Each row was made from one small tree. Brackets hold a mark, then the marks that hang from it, in the order of their numbers. Every link used is in the known rows. Write each row's tree.
Known rows:
(Z794 (Z566 (Z460 Z172)) Z643): [-0.36 -0.55 -0.08 -1.71 -1.48  2.70 -3.01 -2.67 -2.51  2.60 -1.76 -1.45
 -3.16  0.97  1.30  3.09 -2.51 -1.55 -1.52 -3.20  0.57  1.68]
(Z643 (Z794 (Z566 Z397 (Z460 Z594)))): [ 0.81 -0.70 -0.95 -1.98  0.59  0.04 -2.40 -2.39 -2.44  0.35 -0.56 -0.67
  3.57  0.16  0.48  2.58 -1.83 -0.18 -2.34 -1.58  0.49  4.84]
(Z460 Z172 Z566 Z594): [ 1.04 -0.84 -0.56 -1.29  2.01  2.60 -3.27 -0.83 -3.03  3.57 -0.55 -0.04
 -2.82 -0.48  0.44  4.73 -4.51 -1.07 -1.75 -0.36  2.01  0.51]
(Z172 Z838): [ 4.32 -0.59 -1.78 -0.21 -2.08  2.24 -2.55 -1.69  3.99  0.58 -1.68  0.25
 -0.59 -0.20 -0.53  0.51 -2.81 -1.14 -0.03 -1.88  0.37  0.04]
(Z566 (Z460 Z594)): [ 1.57 -0.85 -1.75 -0.64 -0.13 -0.42 -1.64 -2.02 -2.79  0.02 -2.08  0.66
 -0.17 -0.35 -0.66  3.65 -2.53 -0.33 -1.84 -0.61  1.82  2.85]
(Z643 (Z794 (Z566 Z397 Z460))): [ 1.64 -0.73 -0.51 -2.13 -1.10  0.88 -2.29 -2.63 -1.16 -1.09 -1.09 -0.78
  3.31  0.25  0.44  1.26 -1.07 -1.13 -1.47 -2.20 -0.02  4.70]
(Z566 Z460 Z794): [ 2.47 -1.17 -1.41 -0.59 -0.14 -0.46 -1.29 -3.17 -2.04 -3.24 -3.25  0.60
  0.14 -0.30 -0.62  1.48 -1.41 -1.00 -1.47 -0.78  1.08  3.63]
(Z566 Z794): [ 2.79 -1.07 -0.46 -0.37 -0.23  0.66 -1.78 -2.49  0.97 -2.06 -2.44  0.67
 -0.27 -0.57 -0.29  0.44 -1.87 -1.27 -0.86 -0.66  0.72  1.70]
(Z794 Z643): [ 1.59 -0.63 -0.12 -0.64 -2.29  2.13 -2.40 -2.25  1.95  0.63 -1.96 -0.18
 -3.14  0.04  0.07  1.01 -2.27 -1.34 -0.10 -0.98  0.48 -0.61]
(Z643 Z794): [ 3.40 -0.79 -0.26 -1.36 -1.33  1.99 -2.32 -1.48  0.54  0.19 -0.70  0.54
 -0.20 -1.02 -1.20  1.42 -1.47 -2.07 -0.59 -1.51  1.35  0.72]
(Z794 (Z566 (Z460 (Z172 Z838))) Z643): [ 1.26 -0.36 -1.44 -1.32 -1.74  3.24 -3.47 -2.76 -0.03  3.58 -1.60 -1.79
 -3.02  1.33  1.21  2.27 -3.03 -1.26 -1.18 -4.03 -0.07  0.75]
(Z643 (Z794 (Z566 Z397 (Z460 (Z172 Z838) Z594)))): [ 1.92 -0.74 -2.20 -2.53  1.39  2.44 -3.22 -2.29 -2.12  2.83 -0.21 -1.51
  2.48  0.51  0.78  3.31 -2.50 -0.88 -2.64 -2.65  0.15  3.36]
(Z397 (Z566 (Z794 Z643))): [ 2.85 -0.80 -1.07 -0.79 -0.82  1.00 -2.57 -2.54  2.55 -0.39 -1.77 -0.47
 -4.41  0.36  0.46 -0.22 -2.73 -2.28 -0.74 -0.28 -0.15 -0.47]
(Z838 (Z172 (Z460 Z643)) Z981): [ 4.25 -1.20  0.13  0.27 -0.91  4.77 -2.58 -1.05  1.87  1.77 -0.85 -0.59
 -1.99 -0.44  1.61  3.08 -3.98 -1.94 -0.68 -0.40  1.10  2.35]
(Z838 (Z172 (Z460 Z594 Z643))): [ 2.92 -1.06 -0.61 -0.19  0.55  2.03 -2.67 -1.87  0.74  3.53 -0.68 -0.42
 -3.61 -0.31  0.42  4.65 -4.38 -1.46 -1.24 -1.38  1.16  1.95]
(Z981 Z838): [ 3.81 -0.48 -1.03 -0.86 -2.70  2.48 -1.69 -1.34  1.71 -0.37 -1.19  0.54
 -1.54 -0.33 -0.55  0.83 -1.99 -0.96 -0.41 -0.85  0.32  0.13]
(Z566 Z397 Z460): [ 2.13 -1.11 -1.49 -1.45 -1.36  0.58 -1.40 -2.79 -0.89 -3.24 -3.06 -0.02
  2.16  0.06  0.16  1.64 -1.30 -1.09 -1.14  0.13  0.32  3.94]
(Z594 Z326): [ 2.84 -0.80 -0.54 -0.48 -2.01  0.81 -1.97 -1.33 -0.03 -0.92 -1.79  0.28
 -2.74 -0.28 -0.41  0.59 -2.19 -1.48 -0.49 -1.19  1.53 -0.24]
(Z643 (Z794 (Z566 (Z460 (Z594 Z326))))): [ 1.29 -0.51 -0.98 -1.22 -0.05 -0.80 -2.38 -1.57 -4.57  1.44 -0.09 -0.44
 -0.84  0.09 -0.39  2.53 -2.25 -0.30 -2.31 -3.00  2.06  2.65]
(Z397 (Z566 (Z460 Z172 Z643) Z794)): [ 2.66 -1.38 -1.00 -1.90  0.65  0.26 -2.53 -3.34 -4.39 -0.18 -2.14 -0.80
 -5.70  0.23  0.88  3.35 -3.19 -3.73 -1.93 -0.77  1.40  2.21]
(Z838 Z172 Z981): [ 3.56 -1.10  0.24  0.14 -0.58  5.47 -2.00 -0.13  0.53  0.09 -1.15  0.30
  2.35 -0.58  1.28  2.49 -2.89 -1.99 -1.43  0.37  1.84  2.20]
(Z172 Z460): [ 3.92 -0.74 -1.64 -0.26 -2.17  1.73 -2.30 -1.57  4.16  0.47 -1.55  0.25
 -2.10 -0.55 -0.88  1.17 -2.48 -0.87 -0.03 -1.64  0.06  1.23]

Which tree is each row?
[-0.21 -1.22 -1.37 -1.41  2.09  1.00 -2.03 -3.40 -5.16  0.97 -2.61 -0.61
 -3.22  0.24  0.26  4.01 -2.36 -1.02 -2.70 -0.28  1.38  1.55]	(Z566 (Z460 Z172 Z594) (Z794 Z643))
[ 2.74 -1.30 -0.67 -0.90  1.06  0.17 -2.92 -3.68  1.79 -1.09 -2.00 -1.03
 -2.91  0.08  1.20  0.72 -3.82 -0.58 -0.24 -0.20 -0.89  3.07]	(Z172 (Z460 (Z566 Z397 Z794) Z643))
[ 2.85 -1.01 -2.74 -0.73  1.30 -1.50 -1.76 -2.29 -2.21 -0.92 -1.93  0.35
 -1.45 -0.01 -0.23  2.37 -2.98 -1.28 -2.42  0.14  1.19  3.04]	(Z397 (Z566 (Z460 Z594) Z794))
[ 1.71 -0.75 -0.04 -2.52  1.37  2.77 -4.10 -2.57 -0.33  4.67  0.67 -1.98
 -0.71  0.42  1.87  2.97 -3.85 -1.60 -1.72 -2.97  0.08  1.20]	(Z460 (Z172 Z838) Z594 (Z643 (Z794 (Z566 Z397))))
[ 4.20 -0.87 -2.53 -2.38  1.05  1.40 -3.51 -2.24 -3.56  4.47  0.31 -1.17
 -5.34  0.07  0.01  4.80 -4.06 -3.28 -2.16 -1.94  1.83  0.63]	(Z397 (Z566 (Z460 (Z172 Z838) Z594 (Z643 Z794))))
[ 5.36 -0.82 -2.74 -0.02 -0.64  4.58 -3.22 -0.87  6.04  0.49 -0.97 -0.99
  1.46  0.11  1.43 -0.06 -4.32  0.46 -0.05  0.40 -1.08  2.07]	(Z172 (Z460 (Z566 Z397)) (Z838 Z981))
[ 4.62 -1.10 -3.23  0.27  2.66  2.80 -2.97 -1.51  4.20  0.32 -1.06 -0.83
  2.09  0.07  1.48  0.39 -4.72  1.58 -1.39  1.28 -0.93  2.84]	(Z172 (Z460 (Z566 Z397 Z794) Z594) (Z838 Z981))
[ 0.96 -0.47 -1.51 -0.62  0.11  4.47 -3.45 -1.44 -1.47  4.88 -0.70 -1.77
 -0.91  1.09  2.43  3.31 -4.19  0.11 -2.32 -1.99  0.77  1.29]	(Z794 (Z566 (Z460 (Z172 (Z838 Z981)) Z594)) Z643)
[-0.41 -1.24 -0.51 -1.86  3.68  2.41 -3.09 -2.93 -2.49  1.35 -1.75 -1.33
 -2.15  0.42  1.76  2.94 -3.73 -0.67 -2.19  1.13  0.17  0.96]	(Z460 Z172 (Z566 Z397 (Z794 Z643)) Z594)
[ 0.13 -0.59 -2.00 -1.91  0.40  2.62 -3.33 -3.04 -0.71  3.37 -1.51 -2.22
 -0.36  1.55  2.04  2.98 -3.40 -0.21 -2.21 -2.19 -0.73  1.96]	(Z794 (Z566 Z397 (Z460 (Z172 Z838) Z594)) Z643)
[ 0.00 -1.04 -0.56 -1.08  3.13  1.48 -3.18 -2.19 -4.64  2.34 -1.26 -1.11
 -6.41  0.36  0.89  2.82 -4.13 -0.79 -2.11 -0.33  1.75 -1.29]	(Z460 Z172 (Z566 (Z794 Z643)) (Z594 Z326))
[ 3.61 -1.16 -1.08 -0.92 -0.78  3.97 -2.82 -2.09 -2.54  1.51 -1.82 -0.92
 -2.26  0.07  1.72  3.42 -3.62 -1.99 -1.24 -0.93  1.75  1.60]	(Z566 (Z460 (Z172 (Z838 Z981)) Z643))
[ 4.23 -1.36  0.20 -1.16  1.19  5.41 -3.31 -1.25  0.50  1.59  0.42 -1.46
 -0.10 -0.42  1.98  2.90 -4.06 -1.92 -0.95  0.54  0.61  3.56]	(Z838 (Z172 (Z460 (Z566 Z397) (Z643 Z794))) Z981)
[ 3.84 -0.85 -2.46  0.01  2.46  2.79 -2.30 -1.24  0.63  1.98 -0.23 -0.17
 -2.10 -0.12 -0.20  3.12 -4.26  0.23 -1.98 -0.35  0.11  2.28]	(Z981 (Z838 (Z172 (Z460 (Z566 Z794) Z594))))
[ 2.81 -1.08 -2.01 -0.44  2.03  2.36 -2.67 -0.82  0.09  1.31 -0.66 -1.01
 -1.26  0.29  0.80  3.08 -4.34 -0.33 -1.80  0.40  0.58  2.29]	(Z838 (Z172 (Z460 (Z566 Z397) (Z594 Z326))))
[ 1.17 -1.18 -0.82 -0.98  3.52  1.01 -2.81 -1.49 -5.16  1.30 -1.21 -0.34
 -4.20 -0.22  0.44  3.16 -4.09 -0.88 -2.41 -0.23  2.24  0.14]	(Z460 Z172 (Z566 Z794) (Z594 Z326))
[ 1.18 -1.17 -0.37 -1.17 -0.28  1.35 -1.90 -3.71  1.98 -2.65 -2.99 -0.70
 -0.18  0.34  0.97 -0.53 -1.48 -1.05 -0.79  0.41 -0.83  1.20]	(Z566 Z397 (Z794 Z643))
[ 3.67 -0.70 -1.35 -0.25  0.65  2.16 -2.86 -1.09 -1.55  3.81  0.51 -1.07
 -7.26  0.35  0.57  3.94 -5.37 -0.48 -1.25 -1.10  1.19  0.19]	(Z981 (Z838 (Z172 (Z460 Z566 (Z594 Z326) Z643))))
[ 3.68 -1.29 -2.36 -1.44 -0.23  5.00 -2.22 -1.64 -0.81 -1.03 -2.28 -0.95
  2.86  0.23  1.71  2.15 -2.43 -1.38 -1.78  0.56  0.47  2.94]	(Z566 Z397 (Z460 (Z172 (Z838 Z981))))
[ 3.55 -0.86 -2.87 -0.46  0.36  2.19 -3.28 -3.53  6.12  0.17 -2.08 -1.64
 -2.32  0.84  0.73 -1.08 -3.63  0.28  0.03 -0.82 -2.27  1.09]	(Z172 (Z460 (Z566 Z397 (Z794 Z643))) Z838)
[ 3.63 -1.36 -1.49 -1.04  2.43  5.23 -3.16 -1.66  0.70 -0.57 -1.60 -1.06
  2.05  0.07  2.41  0.80 -3.87 -0.92 -1.54  1.05 -0.01  1.86]	(Z460 (Z172 (Z838 Z981)) (Z566 Z397 Z794))
[ 2.32 -0.65 -2.06 -0.45  0.42  3.17 -3.04 -0.48 -3.39  3.26 -0.52 -1.33
 -0.35  0.77  1.98  2.95 -4.15  0.03 -2.73 -1.97  1.78  1.73]	(Z794 (Z566 (Z460 (Z172 (Z838 Z981)) (Z594 Z326))))
[ 3.92 -1.34 -2.31 -0.56  0.83  3.89 -2.12 -2.03 -1.97 -0.80 -2.46 -0.36
  1.07 -0.12  0.96  1.89 -2.47 -1.27 -2.07 -0.38  1.15  2.68]	(Z566 (Z460 (Z172 (Z838 Z981))) Z794)
[ 5.47 -1.04 -1.80 -1.96 -0.40  4.17 -3.45 -1.43 -2.41  2.61  0.14 -1.36
 -3.75 -0.05  1.26  3.16 -3.70 -3.72 -1.57 -1.06  1.76  1.12]	(Z397 (Z566 (Z460 (Z172 (Z838 Z981)) (Z643 Z794))))
